Every row comes from one small tree of marks. The marks that hang from a mark follow it in brackets, in alphabetical order. Every link used is in the known rows. Which tree was each row made from?
Known rows:
M{C V{T}}: [ 2.202  0.570  2.592 -4.589  1.311  0.934  2.279 -2.323  0.356  1.090
 -3.843  0.870  1.310 -0.507 -3.514 -2.014 -3.603  0.182 -0.793 -0.158
 -0.990 -0.154]
T{A M}: [ 2.045 -1.660 -3.030 -1.103  0.823 -0.566  1.043 -1.450  0.747  0.743
  2.166  0.264  0.059 -0.795  0.690  0.562 -3.146  0.149 -0.074  2.794
 -0.706 -3.124]
V{T{A M{Z{G}}}}: [ 6.356  0.422 -2.758 -2.369  5.371  0.600  0.160 -4.286  0.052  2.760
  2.070  1.912  0.927 -0.162 -1.258 -0.407 -7.513  0.105  0.633  2.113
  0.293 -2.407]
V{T{M}}: [ 1.818 -0.762 -0.437 -1.386  2.495  0.609  1.570 -1.353  0.247  1.058
  1.938 -0.444 -0.116 -0.751 -2.254 -1.227 -2.681 -1.483 -0.198  3.168
  0.125 -2.732]
M{V{T{A{B{Q}}}} Z{H}}: [ 5.579  1.971  1.082 -4.050 -1.923 -0.747  0.114 -4.785 -0.368  3.122
 -2.282  7.763  2.295  2.672 -5.303 -0.585 -1.946 -0.617 -0.619  0.870
 -0.491 -3.148]
G{Z{H}}: [ 0.099  1.542 -0.097 -0.180  3.104  1.136 -0.663  0.143 -0.865  3.560
  0.640  0.065  0.476  1.154 -2.791 -1.275  2.213  2.813  2.049 -1.336
  1.274  0.110]
M{C}: [-0.625 -0.516  0.440 -1.503  1.134  1.204  1.067 -0.610  0.155  0.593
 -1.639 -0.409  0.497 -0.360  0.440 -0.732 -1.584  1.095 -0.967 -0.271
 -1.540  0.724]
V{T{A M{Z}}}: [ 5.437 -0.351 -1.736 -2.849  2.943  0.442  0.306 -3.621  0.033  1.593
  0.498  1.755  0.979  0.814 -1.120 -1.805 -6.023 -0.098 -1.322  2.703
 -0.908 -3.249]
J{Z}: [ 0.601  1.550  0.497  0.809  1.457  0.548 -1.899  0.163 -0.902  0.715
  0.965  0.276 -0.164  0.797 -0.171 -1.550  0.845 -0.983 -0.303 -0.684
 -2.496  0.971]
J{A{B{Q}} Z{G H}}: [-0.370  4.133 -1.115  2.853  0.030  2.125 -2.794 -3.306 -1.284  4.834
  4.379  5.604 -0.600  0.873 -1.271  2.362  3.641 -2.302  1.460  0.662
 -1.611 -0.147]
T{M V}: [ 0.533 -2.994 -1.439 -2.507  2.788 -2.067  4.187  0.743 -0.119  1.645
  2.496  0.453  1.429 -2.720 -1.264 -2.117 -2.197  0.166  0.962  1.467
  0.273 -1.836]
M{C T V}: [ 1.342 -0.192  2.490 -5.386 -0.126 -0.272  1.984 -2.062  0.058 -0.735
 -5.025 -0.474  0.428 -1.911 -0.841 -2.345 -4.028 -0.119 -0.556 -0.343
 -0.447 -1.001]
H{Z}: [ 1.351  2.087  2.664  0.701  0.962  0.616 -1.515 -0.055  0.534  0.582
 -1.015 -1.103  0.361  0.419 -1.071 -1.835  0.450 -0.361  0.562 -1.852
 -0.483  0.019]
C{M{V{T{A}} Z{H}}}: [ 6.559  1.969 -0.977 -3.530  3.195 -1.637  0.560 -2.202  0.035  3.702
 -3.839  3.841  0.051  1.496 -5.528  0.852 -3.810  3.682 -0.890 -0.093
  0.720 -4.038]
T{A M{C Z{G}} V}: [ 4.317 -2.506 -3.363 -4.941  6.784 -0.652  3.673 -2.738 -0.051  4.032
  0.958  2.309  2.920 -2.474  0.297 -2.178 -8.732  2.791  0.770  0.165
 -1.123 -0.936]
C{M{T{A V} Z{G H}}}: [ 5.792  0.342 -3.655 -2.421  6.876 -2.563  0.747 -1.481 -0.958  5.210
 -0.874  3.271 -0.177 -1.307 -2.483  0.535 -6.262  3.372  1.820 -0.288
  0.803 -4.062]
C{M{T{A{B}} V Z{G}}}: [ 5.891  2.196 -0.299 -5.558  1.183 -1.822  0.410 -3.580  0.973  3.171
 -2.875  3.349 -2.778  0.238 -1.222  0.678 -5.543  2.479  0.094 -0.314
  2.178 -3.282]
C{M{T Z{G}}}: [ 3.903  1.504 -0.658 -2.158  3.985 -0.985 -0.546 -1.081 -0.463  1.744
 -2.282 -0.623 -2.617 -0.968  0.103  0.399 -5.133  1.771  0.098 -0.620
  2.171 -2.017]
J{A Z{G}}: [ 0.470  3.673 -1.373  2.387  2.482  2.659 -2.942 -2.565 -0.761  2.763
  3.052  1.406 -1.124 -0.336  1.135  1.092  0.289 -1.200  1.218 -0.691
 -1.683  1.618]
B{Q}: [ 0.405 -0.202  0.117 -0.121 -2.762 -0.651  0.139 -0.627 -0.602 -0.278
 -0.719  1.040  0.864 -0.289  0.049  0.690 -0.492 -2.022 -0.333  0.608
 -0.857 -1.063]
J{A}: [-1.130  1.389 -0.916  1.040 -1.337  1.897 -1.039 -2.097  0.171  0.808
  0.494  1.007 -0.757 -0.113  1.417  1.212  0.880 -0.410 -0.318  0.592
 -0.408 -0.252]

Which tree is each row?
[ 2.072  0.052  1.589 -4.502  2.532 -0.668  1.874 -1.384 -0.696  0.928
 -4.729  2.454  2.839  0.148 -2.862 -1.877 -1.696  3.650 -0.868 -2.676
  0.547  0.742]
M{C V Z{H}}
[ 2.263 -0.986 -0.450 -3.273 -3.063 -1.453  1.212 -2.979 -0.297  2.532
 -0.065  4.755  0.563 -0.400 -0.494 -1.663 -3.424 -3.210  0.451  2.515
 -2.660 -4.015]
M{T{A{B{Q}} V}}
[ 4.636 -0.843 -0.848 -4.130  1.921 -1.513  0.311 -2.647 -0.972  1.340
 -2.336  2.716  1.733 -0.361  0.318 -3.592 -6.390  0.057 -0.095  0.051
 -1.730 -2.284]
M{T{A V} Z}
[ 4.389 -0.315 -0.874 -4.764 -1.361 -2.706  1.380 -2.382 -0.307  3.831
 -2.611  4.747 -1.131  0.386 -0.808 -1.339 -5.239 -0.051 -1.400  1.656
 -1.647 -5.178]
C{M{T{A{B{Q}} V} Z}}
[ 4.047 -0.347 -1.547 -5.688  4.342 -0.607  2.969 -3.977  0.725  4.213
  0.344  5.050  1.736 -0.321 -2.607 -0.178 -4.196  3.876  0.878  0.205
  1.487 -1.519]
T{A{B} M{C V Z{G H}}}
[ 0.625 -3.146 -2.055 -4.652  2.304 -0.239  4.646 -1.833  1.133  4.291
  2.283  3.149  1.016 -1.093 -0.572 -2.194 -3.725  1.472 -0.243  2.790
 -2.409 -2.418]
T{A{B} M{C} V}
[ 3.466 -2.453 -1.780 -4.651 -0.919 -2.328  3.033 -2.708 -0.113  3.107
  1.628  5.505  2.207 -0.129 -0.533 -2.373 -4.190 -0.623 -0.590  2.323
 -1.392 -3.453]
T{A{B{Q}} M{Z} V}
[ 1.337  2.404 -1.220  2.561  5.527  0.435 -2.156 -0.011 -1.517  3.204
  3.259  1.774  0.441  0.069 -2.258  0.739  1.349  0.238  2.361 -1.354
 -0.577  1.122]
J{Z{G H}}
[-1.011  3.222  0.645  1.210 -4.024  2.167 -2.514 -3.079 -0.675  2.482
  2.119  4.196 -1.378  1.619  0.852  0.074  3.238 -3.580 -1.146  1.228
 -3.432 -0.295]
J{A{B{Q}} Z}
[ 3.243 -1.107 -0.572 -6.160  2.024 -0.748  3.086 -3.418  0.634  2.933
 -1.291  4.797  1.712  0.594 -2.614 -1.589 -2.666  3.786 -1.029  0.847
  0.165 -2.342]
T{A{B} M{C V Z{H}}}
[ 2.437  1.472 -0.225 -0.946 -0.389  1.808 -0.769 -3.380  0.980  3.001
  1.480  3.703 -0.894  2.690 -2.100 -0.099 -1.463 -1.225 -0.383  2.631
 -1.747 -2.107]
V{T{A{B}}}
[ 3.620 -0.492  0.165 -2.790  3.259  0.392  1.178 -2.186 -0.319  0.859
  0.240  0.434  0.746  0.172 -1.934 -2.865 -4.104 -0.406 -1.279  1.884
  0.525 -1.959]
V{T{M{Z}}}
[ 4.414  1.540  0.894 -3.644  3.513 -1.843  0.032 -2.463 -1.250  0.813
 -2.801  2.329  1.459 -1.276 -2.932 -1.010 -3.391  1.053  2.031 -2.086
  3.247 -0.814]
M{T V Z{G H}}
[ 4.933  0.140 -0.866 -4.210  0.160 -1.506  0.419 -4.435 -0.906  3.491
 -0.051  5.869  1.387 -0.456 -0.174 -1.749 -6.389 -2.000  1.205  0.680
 -1.026 -2.395]
M{T{A{B{Q}} V} Z{G}}
[ 4.282 -1.686 -0.727 -6.866  1.669 -1.073  3.009 -3.227  0.600  0.617
 -3.203  1.609  2.175 -1.026 -0.122 -2.108 -6.682  2.853 -1.670  0.173
 -0.692 -1.753]
T{A M{C V Z}}
[ 4.823  1.403  1.020 -6.962  1.359  0.246  0.653 -5.446  0.527  2.168
 -3.627  3.877  0.216  0.050 -0.207 -1.846 -6.900  1.247  0.008 -0.789
 -0.086 -0.601]
M{C T{A{B}} V Z{G}}
[ 4.757  0.739 -2.725 -3.002  5.614 -2.032  0.969 -1.899 -0.339  6.395
  0.420  5.190 -1.261 -0.055 -2.987  0.251 -4.255  3.276  1.624  0.438
  1.084 -4.029]
C{M{T{A{B} V} Z{G H}}}
[ 2.915 -0.883 -0.200 -3.177  6.118  1.276  1.991 -2.323 -0.768  2.603
 -0.638  1.265  1.977  0.173 -3.589 -2.699 -3.748  1.723 -1.257  1.693
 -0.430 -2.009]
V{T{M{C Z{H}}}}
[ 2.811 -3.088 -1.329 -6.173  0.314 -1.101  4.135 -3.295  0.044  3.726
 -0.038  5.093  2.672 -0.456 -0.200 -3.123 -5.800  0.524 -1.548  2.088
 -2.897 -2.794]
T{A{B{Q}} M{C Z} V}
[ 2.862  1.294 -0.096 -1.000 -3.266  1.023 -0.694 -3.969  0.439  2.796
  0.770  4.750 -0.096  2.270 -2.028  0.566 -1.969 -3.270 -0.768  3.324
 -2.636 -3.128]
V{T{A{B{Q}}}}
[ 7.433  2.710 -1.937 -2.970  5.666 -1.487  0.372 -2.826  0.033  4.956
 -2.137  4.038 -0.001  0.573 -5.527  2.218 -5.262  3.826  0.903 -0.804
  1.947 -3.234]
C{M{V{T{A}} Z{G H}}}
[ 1.326 -1.284  0.075 -2.810  3.708  1.734  2.696 -1.883  0.342  1.614
  0.300 -1.043  0.469 -1.121 -1.973 -1.948 -4.197 -0.399 -1.152  3.008
 -1.389 -2.061]
V{T{M{C}}}
[ 6.611  1.987 -2.014 -3.869  4.175 -2.638 -0.032 -2.562 -0.338  3.000
 -3.473  2.745 -0.911 -0.825 -2.876  1.863 -5.695  3.493  1.114 -1.019
  2.496 -4.016]
C{M{T{A} V Z{G H}}}
[ 6.362  1.529 -0.312 -4.872  1.474 -1.423 -0.610 -4.505 -0.292  0.262
 -3.317  2.375  0.984 -0.953 -0.127 -0.929 -7.340  0.383  1.092 -1.295
  1.168 -1.299]
M{T{A} V Z{G}}
[ 1.714  0.087  0.973 -2.825  3.472  0.707 -0.166 -2.031 -1.359  0.737
 -3.909  0.920  1.108  0.148 -0.913 -2.676 -3.015  1.532 -1.077 -0.341
 -0.712 -0.976]
M{C T Z{H}}
[ 2.379  0.818 -1.163 -1.997 -3.700 -1.126 -0.336 -2.309  0.555  2.364
 -1.393  2.454 -3.548  0.706 -0.058  2.092 -2.659 -1.433 -1.351  3.439
 -1.376 -5.933]
C{M{T{A{B{Q}}}}}
[ 2.533  0.586 -0.087 -3.424  1.841  1.262 -0.896 -3.992 -0.388  2.630
 -2.492  4.098  0.139  2.109 -0.702 -2.063 -3.038  1.761 -1.348  1.071
 -1.751 -2.231]
M{C T{A{B}} Z{H}}
